(in the rows, 128 means zero)
Known rows, with every step that occurs
dupip lezod sedutuf tafi: [169 151  78 114 134 166  79  89  73 156 119 116 124 139 159 162 173 130
 147 112 173 138 104 171 175 156  70 137  82  88 130 115 116 169 138  69
 147]
tilon rugat dupip lezod: [135 150 143 125 154 137 154  97  89 125 147 154 163 107 161 174 151 111
 142  96 142 104 126 159 191 117 105 187 158 117 131 100 169 149 139  90
 130]
sedutuf lezod dupip rugat: [120 116 103 127 127 147 104 128 155 149 143 140 123 125 118 156 177 124
 103  96 128 109 155 173 160  82  88  84  89 111 182 156 162 145 127  67
 142]
rugat nenosa tafi sedutuf lezod: [145 140 127 158 160 154 149 126 141 128 154 124 133 181 149 167 154  96
 147 102 178 138 164 107 117  88  91  74 160 103 116  94 117 152 115  72
 101]
gemo konen topu: [141 173 115 100 113 128 131 173 117 152 120 190 130 185  82 111 133 167
 118 110 134 115 122 117 111 129 123 141  96  96 108 115 170 132  87 139
 109]
lezod sedutuf: [162 123  99 130 120 147 105 120 101 147 118 136 143 135 138 128 148 120
 126 132 181 132 152 161 148 149 115 145 101 132 124 140 136 144 118 108
 118]
nenosa tafi sedutuf lezod: [150 142 122 166 136 165 146 131 153 136 144 129 123 163 134 154 151 105
 144 124 167 131 172 111 120  96 102  79 158 105 124 129 101 166 104  93
  70]
tafi nenosa: [103 136 157 146 128 103 155 102 135 147 104 122 151 144 107 173 121 135
 105 131 119 101 148 139 140  99 100 167 149 134 139 105 147  97 137 105
 148]
tilon rugat: [129 134 105 142 132 122 118 134 105 108 133 117 155 117 141 138 133 139
 117  87 168 122 139 120 128 135 141 149 165 126 130 113 130 120 130 115
 114]
topu konen: [129 144 105  91 103 164 105 118 140 129 147 138 164 135 131  96 131 121
 114 147 139 121 131 130 135 115 136 136 168 147 155 118  96 116 148 135
 113]
rugat dupip lezod sedutuf: [165 142 134 115 139 160 135  87  78 157 129 168 154 127 160 161 164 103
 143 135 167 116 144 191 202 131  87 180 101 125 125 127 170 171 125  82
 129]
lezod dupip rugat nenosa: [101  98 111 104 165 130 135 111 123 144 146 120 156 142 140 175 172 117
 104  67 138 126 152 147 163  89  76 117 109 122 157 102 184 109 146  60
 176]
lezod dupip rugat gemo: [107  92 104 122 131 150 125 106 105 156 141 119 125 121 111 161 150  72
 120 111  88 119 122 189 164  65  52 120 124 130 181 146 206 179 143  72
 138]
lezod dupip: [140 105 117 118 149 145 141  97 149 144 119 123 152 141 144 156 158 117
 101 114 137 100 141 133 134  84 137 145  96 141 152 135 126 136 143  97
 137]
tilon rugat dupip lezod sedutuf gosem: [176 153 105 136 167 182 107  67  54 132 129 145 148 107 172 158 139  99
 126 131 177 128 117 202 191 163 128 204 131 163 141 117 193 177 101  86
 142]
nenosa tafi sedutuf gosem gemo: [133 134  96 102 165 183 132  66 108 148 143 116 134 145 138 140 132  96
 118 132 152 122 190 134 133 179 127 146 158 182 125  98 158 191 131 112
  78]
tafi sedutuf lezod: [151 144 144 179 102 145 141 144 152 131 131 128 108 147 144 135 150 115
 119 128 161 126 136 135 120  95 105  59 135 100 147 121 122 171  81  87
  88]
tafi sedutuf lezod dupip rugat nenosa: [112 109 122 146 149 141 146 121 140 145 148 118 140 159 156 175 189 110
  91  69 162 124 153 147 158  67  60  64 119 103 170  98 182 142 114  32
 145]
sedutuf tafi: [133 129  97 124 134 135  93  99 125 126 133  96 107 151 141 161 163 142
 149 122 146 142 100 118 106 136 103 105 109 115 127 121  94 149 130 120
 127]
tafi sedutuf lezod dupip: [157 116 128 161 123 158 153 110 167 145 123 126 135 160 156 166 179 102
  94 119 164  99 143 139 128  59 115  85 108 115 165 131 118 177 101  57
 102]
nenosa tafi sedutuf: [131 122 126 146 153 158 194 119 140 152 133 109 150 154 140 153 141 105
 133 115 157 133 199  84 133 117  93 113 172 130 117 113 108 152 123 108
  60]
tilon rugat gemo konen: [148 156  84 108 125 120 129 158  74 134 157 149 127 140  90 123 112 113
 150  87 134 120  80 170 109  70  98 148 203 111 117 113 178 184  91  99
 140]
rugat dupip lezod: [134 149 159 111 151 140 160  92 106 143 143 161 135 113 150 166 146 102
 149 132 114 112 118 164 188 108  97 170 123 120 127 115 168 157 135  98
 142]
gemo gosem sedutuf tafi: [117 172  69  95 140 104  95  49 105  76 138 147  86 142 157 159 166 150
 151  91 171 139 105 137  95 173 115 110 101 105 152 106 119 129 140  80
 133]
topu konen gemo: [167 153 129 101  82 173  77 135 121 131 160 166 173 162 113 112 124 104
 143 138 154 108 132 125 142 107 140 124 131 115 125 102 132 131 166 126
  75]
sedutuf lezod: [146 146 126 149 115 137  89 142 141 117 141 145 105 135 124 132 136 123
 142 136 138 128 108 148 111 103 133  92 116 106 135 135 116 145 110 106
 134]
sedutuf lezod dupip: [157 122 114 135 136 154 108 107 160 129 132 138 132 150 142 164 164 112
 112 124 146  96 123 151 121  66 142 110  88 122 159 141 118 153 129  80
 146]
gemo rugat dupip lezod sedutuf gosem: [171 175 119 131 180 155  89  66  74 146 109 139 128 131 176 145 111 106
 136 153 167 130 117 215 197 155 118 183 104 155 150 144 188 212 103  84
 142]
konen topu: [128 146 135 131 109 138 115 145 121 135 106 154 137 163 116 132 140 151
 109 135 125 112 142 105 127 156 131 139  74 113 129 116 155 112 123 144
  88]
gosem sedutuf tafi: [107 139  77 131 138 119 106  59 104  94 143 121 109 143 156 139 167 136
 157 111 179 143 119 118 117 176  91 120  88 114 146 129 104 126 151  85
 121]
lezod sedutuf gosem gemo rugat tilon: [140 170  70  94 144 105  27  87  81 138 137 119 129 165 165 141  88 143
 121 147 161 115 178 212 170 186 149 177 107 141 130 126 190 194 144  84
 146]
dupip rugat nenosa tafi sedutuf: [ 97 116 118 135 168 144 190 122 125 154 152 103 155 157 142 170 161 106
 125  68 161 147 211  95 156 114  47  94 180 116 122  89 155 127 130  78
  95]
gosem gemo: [119 126 111  83 123 130  95 104 108 141 139 145 128 133 117 125 142 125
 130 120 136 103 166 150 137 166 126 146 118 144 122 107 148 155 157 121
 112]
konen gemo: [161 139 150 128 101 141  94 146 109 124 138 153 140 158 111 139 119 113
 154 121 143 111 129 121 138 123 130 119  89 100 104 113 166 140 150 123
  88]

Rows
[134 187  98 117 121 101  89  95 126  64 143 197  83 129 135 129 140 132
 146 108 166 117 116 164 102 142 144  92 106  95 164 119 145 128 119  70
 137] => gemo gosem sedutuf lezod
[141 141  80  99 126 142 118 156 115 160 166 167 102 148  79 134 154  96
 143  96 109 113  91 213 131  22  51  87 140  98 163 152 200 207  87  58
 165] => sedutuf lezod dupip rugat gemo konen
[168 150 112 115 126 160 113 116  71 162 105 149 146 108 144 128 144 110
 128 120 159 126 134 184 201 150  91 163  97  94 128 123 153 151 134  73
 145] => dupip lezod sedutuf
[ 96 114 112 130 115 135 113 134  92 146 144 118 108 110 100 133 126  86
 143 122  79 137 117 184 157  98  44 106 145 122 163 140 206 172 130  98
 128] => dupip rugat gemo
[126 119 137 145 150 121 143  99 114 109 161 142 160 141 154 173 157 130
 140 110 173 108 147 130 130 113 134 164 164 163 124 117 152 140 119 128
  95] => tilon rugat dupip
[177 188  70  47 146 168  98 109  52 171 135 181 116 126 105  97 126 119
 127 107 155 119 116 223 172 165 113 178 124 133 113 104 200 205  98  79
 174] => dupip lezod sedutuf gosem gemo konen
[170 136  93 137 144 175  87  94  87 132 115 123 125 126 144 121 122 115
 113 159 163 147 114 178 139 173 146 152 101 173 135 137 159 161  92 120
 140] => lezod sedutuf gosem
[123 158  80  79 230 131  75  69 100 130 142 108 141 173 148 156  99 107
 154  95 164 127 179 133 136 157 134 162 157 159 111  98 153 161 170  99
 135] => sedutuf gosem gemo rugat nenosa tafi
[121 114 119 156 118 149 146 130 160 159 136 130 128 137 132 156 190 116
  87  93 144 112 175 157 162  78  63  60 106 107 190 144 163 162 104  51
 108] => tafi sedutuf lezod dupip rugat
[145 190  98  73  93 129  87  84 104  76 155 215 138 144 128 115 129 119
 143 101 176 107 136 143 122 154 141 132 118 103 151  89 161 107 171  81
  84] => topu konen gemo gosem sedutuf
[109 166  96  95 136  90 126  77 109  73 133 189 105 112 139 127 133 140
 135  94 158 119 136 143 112 168 138 133 116 114 155 109 154 108 137  89
 131] => gemo gosem sedutuf
[163 193  90  89 164 135  40  76  61 160  94 130 125 127 152 113  95 119
 120 126 171 111 152 218 197 198 118 175 100 133 150 131 187 220 143  69
 132] => dupip lezod sedutuf gosem gemo rugat
[192 175 147 127 136 141  86 102  69 158 120 175 157 160 158 163 129 101
 167 120 194 100 154 197 215 126  83 170  71  93 119 133 194 205 147  72
  90] => konen gemo rugat dupip lezod sedutuf
[132 131  97 135 137 140 118  78 144 105 142 162 135 135 148 143 171 108
 120 120 178  97 142 149 132 100 132 123  69 118 174 148 126 127 149  44
 133] => gosem sedutuf lezod dupip
[140 162  88  52 127 121 121 138 105 157 156 178 118 154  83 103 134 147
 139  92 141 103 138 161 123 131 121 144 151 127 103 110 162 174 116 115
 137] => gosem gemo konen
[171 162 105 111 122 132  87  80 132  89 145 206 120 161 136 171 161 110
 136  97 182  79 131 159 115  93 145 107  49  89 165 116 166 144 150  39
 119] => konen gemo gosem sedutuf lezod dupip
[149 149 139 147 173 126 142 123 120 144 133 110 167 209 152 172 117  98
 156  77 200 124 198  85 141 105  86 104 153  97  98  85 150 171 146  75
  48] => konen gemo rugat nenosa tafi sedutuf
[109 142 127 141 134 108 122  72 129 144 114  91 133 168 121 207 152 152
 124 127 134 114 121 134 126 106  80 145 132 125 136  96 114 115 138  99
 151] => sedutuf tafi nenosa
[ 97 123  87 134 128 135 115  99 138 121 151 164 125 112 128 141 186 118
 108  90 161 111 171 170 167 115  77  97  75 108 194 162 170 121 145  40
 135] => gosem sedutuf lezod dupip rugat
[167 128  74 128 124 153  75  87  96 142 123 105 120 164 151 159 177 143
 149 127 190 146 118 148 129 157  92 115  88 123 125 134 100 162 123 100
 120] => lezod sedutuf tafi
[120 172 103 120 138  91  83  96 105 136 134  99 123 169 173 147  83 139
 103 138 139 112 176 173 161 165 137 143 144 134 137 105 186 204 128  83
 120] => tafi sedutuf gosem gemo rugat tilon
[123 159 109  98 144  89  64 106 115 139 112 127 123 146 137 118 100 144
 134 112 157 100 178 158 148 160 125 135 125 131 138 139 145 183 159 110
  95] => gosem gemo rugat
[145 157  93 103 129 110  99 109  82  95 133 141 111 128 128 172 113 107
 141  89 116 119  83 173  94  97 135 132 191 116 154  83 188 171 119 102
 133] => tilon rugat gemo gosem
[181 183 117  62  89 144  68 123 128 109 152 189 143 163 118 139 116 125
 136 112 142 104 115 143 111 109 163 109 142 106 137  74 154 137 147 122
  98] => topu konen gemo gosem
[ 85 129 105 110 107  97 108 148 121 136 171 128 131 128 132 152 127 148
 120 115  94 131 165 166 179 131  91 123 129 100 133 123 190 110 138  98
 165] => dupip rugat tilon
[123 118 129 142 177 151 193 109 128 143 144 107 160 172 154 171 147  97
 133  92 170 139 187  81 129 108  85 117 183 126 105  81 127 131 129  86
  94] => rugat nenosa tafi sedutuf
[ 92 178 101 115 140  81 119  30 112 100 116 143 113 159 131 200 154 159
 131  97 161 105 128 145 115 138  85 149 124 114 158  83 136  95 147  67
 156] => gemo gosem sedutuf tafi nenosa
[160 165 117  93 154 133  86  69  66 168 121 165 148 141 162 151 145 115
 149 120 188  95 178 216 221 160  85 188  96 127 137 132 186 212 153  66
 108] => gosem gemo rugat dupip lezod sedutuf
[108 120 105 142 102 122 132 137 156 153 166 125 136 157 156 182 168 125
  89 108 124 112 181 172 177  75  78  85 117  90 168 125 182 151 118  41
 142] => tafi sedutuf lezod dupip rugat tilon
[141 178 119  97 111 102 102  91  94  68 142 208 117 141 123 141 121 124
 154  91 171 109 136 139 121 163 140 125  86  93 134 100 187 117 155  80
 102] => konen gemo gosem sedutuf
[139 133 103 153 195 173 162  86  99 118 140  84 161 154 172 165 128  96
 112  91 182 149 153 103 124 141 128 143 201 163 122  72 155 147 104  91
 106] => tilon rugat nenosa tafi sedutuf gosem
